Each row was made from one small tree. Brackets hold a mark, then the marks that hang from it, in alphabetical order. Every link used is in the known rows. Write each row's tree.
In the rows, zero is written as 128.
Known rows:
[Z [F B [M U] Q Y]]: [156  83 130 189 152 131  93 144 124  85 168 107 118 113  82 188 145 155
 116]
[Q [F B [Y Z]] [M U]]: [191 110 114 161 177 133 145 153 112 109 172 137 109 147  96 173 106 137
 144]
[Q [F [Y Z]] [M B U]]: [181 112 121 127 173 107 134 171 131 116 153 131 126 131 142 188 103 157
 147]
[B [F Q Y] [M U]]: [194 101 150 171 154 128 136 154  91  20 155 100 140  77 118 187 130 144
 102]
[M [B [F Y]] Q]: [136 110 117  87 149  63  94 151 139  88 163 100 151  95 135 170 120 154
 110]
[Q [F B Y] [M U]]: [199 103 122 149 157 127 132 139 103 104 168 122 118 151 107 173 102 126
 142]
[Z [F B M Q]]: [135  93 116 185 148 112  82 142 130  92 168  94 127  95  69 156 147 152
 115]
[Z [F M]]: [142  92 130 148 129  97 109 148 133 102 178 101 126 105 108 171 140 153
 122]
[Y [F B M Q] Z]: [117 124  93 205 179 124 107 150 103  73 162 139 102  90  65 145 125 150
 110]
[F M Q]: [141  86 143 172 170 114 100 134 127  64 151 101 141  79 117 148 145 146
 124]
[B F]: [158 119 130 129 117  89 106 153 126  71 169  96 136  90 112 153 127 125
  94]
[Y F Z]: [120 139  96 154 148 115 122 174 100  99 181 151  96  99 106 148 106 143
 103]
[B M]: [175 105 114 132 126 118 130 137  97  64 161 114 128  90 110 149 108 133
 132]
[F [B [M Q]] [Y Z]]: [156 104  94 153 171 135 138 141  99  77 180 145 108 111  61 157 116 146
 139]
[B [F Q]]: [145 116 138 154 143  96  95 162 122  62 163  91 147  69 111 146 140 132
  89]
[B [F Q] M]: [166 112 134 166 147 105 123 151  94  28 155  87 149  58 102 153 135 141
 102]
[Z [F Q]]: [126 106 128 161 143 109  87 175 122 108 179 102 132  84 108 154 141 150
 106]
[Y [F [Q M]] Z]: [115 131 104 185 187 118 125 180  88  92 175 144 117  75 118 152 117 153
 103]
[B [F M Q [Y Z]]]: [136 103 152 181 175 105 122 164 128  46 164 107 137  74 105 179 164 160
 107]
[Y Z]: [142 119 107 139 152 120 122 169 138 106 173 141 111  96 101 139 120 141
 119]

Which tree is each row?
[177 107 127 120 134  99  78 163 148  69 131 100 144  91 136 189 116 146
  95]	[M [B [F Q Y]] U]
[158 106 114 107 127  75 103 156 128  92 151 102 157  90 140 186 113 143
 118]	[Q [M [B [F Y]]]]
[118 120 110 161 189 102 144 148 102  85 184 145 106 101 115 154 119 158
 115]	[Y [F [M Q]] Z]
[167 106 135 139 167 110 124 155 142  94 152 125 110 136 119 182 122 164
 150]	[Q [F [M B U] [Y Z]]]
[148 106 144 155 147  98 133 155 132  56 171 114 127  94 105 184 150 152
 112]	[B [F M [Y Z]]]
[157 113  97 187 168 138 121 171 125  94 171 130 109  91  63 153 128 157
 111]	[Y [Z [F [B [M U]] Q]]]
[162  88 132 143 167 121  98 164 119  88 145 117 151  89 150 189 120 150
 123]	[F [Q [M B U]] Y]
[142 116  88 159 167 116 131 163 122 109 189 132 108 101  63 147 124 158
 122]	[Y [Z [F [B [M Q]]]]]
[165 102 132 130 174 110 152 138  82  72 183 114 127 111 120 151 113 148
 148]	[B [M [Q [F Y]]]]
[123 122 105 151 149  96  88 160  88  90 154 116 137  79 139 160 105 142
 106]	[Y [F [Q [M B]]]]
[145 112 105 161 175 114 112 188 145 118 164 128 129  83 112 169 128 170
 109]	[Y [Z [F [Q [M B U]]]]]
[176  96 153 169 159 104 114 138 132  41 151  87 144  82 119 168 143 140
  94]	[B [F [M U] Q]]
[133 130  96 170 182 116 115 179 103  93 156 143 121  80 129 165 104 158
 100]	[Y [F [Q [M B U]]] Z]
[142 121 133 145 159 117 128 174 118 108 181 133 105 128 108 155 126 144
 143]	[Q [F [Y Z]]]
[171  89 118 176 168 146  99 142 105  82 157 122 134 106  96 172 119 129
 120]	[F B [Q [M U]] Y]
[170  98 150 149 183 103 152 145 133  55 178 117 128 105 120 187 142 157
 108]	[B [F [M Q U] [Y Z]]]
[202  95 123 124 169 127 154 124  97  65 171 118 129 104 131 154  98 138
 125]	[B [M Q U]]
[182  89 113 169 158 146 126 127 138  75 157 142  99 133  69 182 125 141
 132]	[F B [M U] [Y Z]]
[174 110 119  98 173  88 116 156 153  86 158 118 137 107 141 183 109 159
 100]	[M [B [F [Y Z]]] Q U]
[175  84 116 161 196 137 141 120 133  78 175 143 105 135  80 176 124 151
 134]	[F B [M Q U] [Y Z]]
[130 126  86 178 152 116 116 140 107  82 168 145  92 110  67 150 112 143
 114]	[Y [F B M] Z]
[170 110 120 101 191  99 119 157 145 116 162 129 121 135 144 168 100 162
 133]	[M B [Q [F [Y Z]]] U]
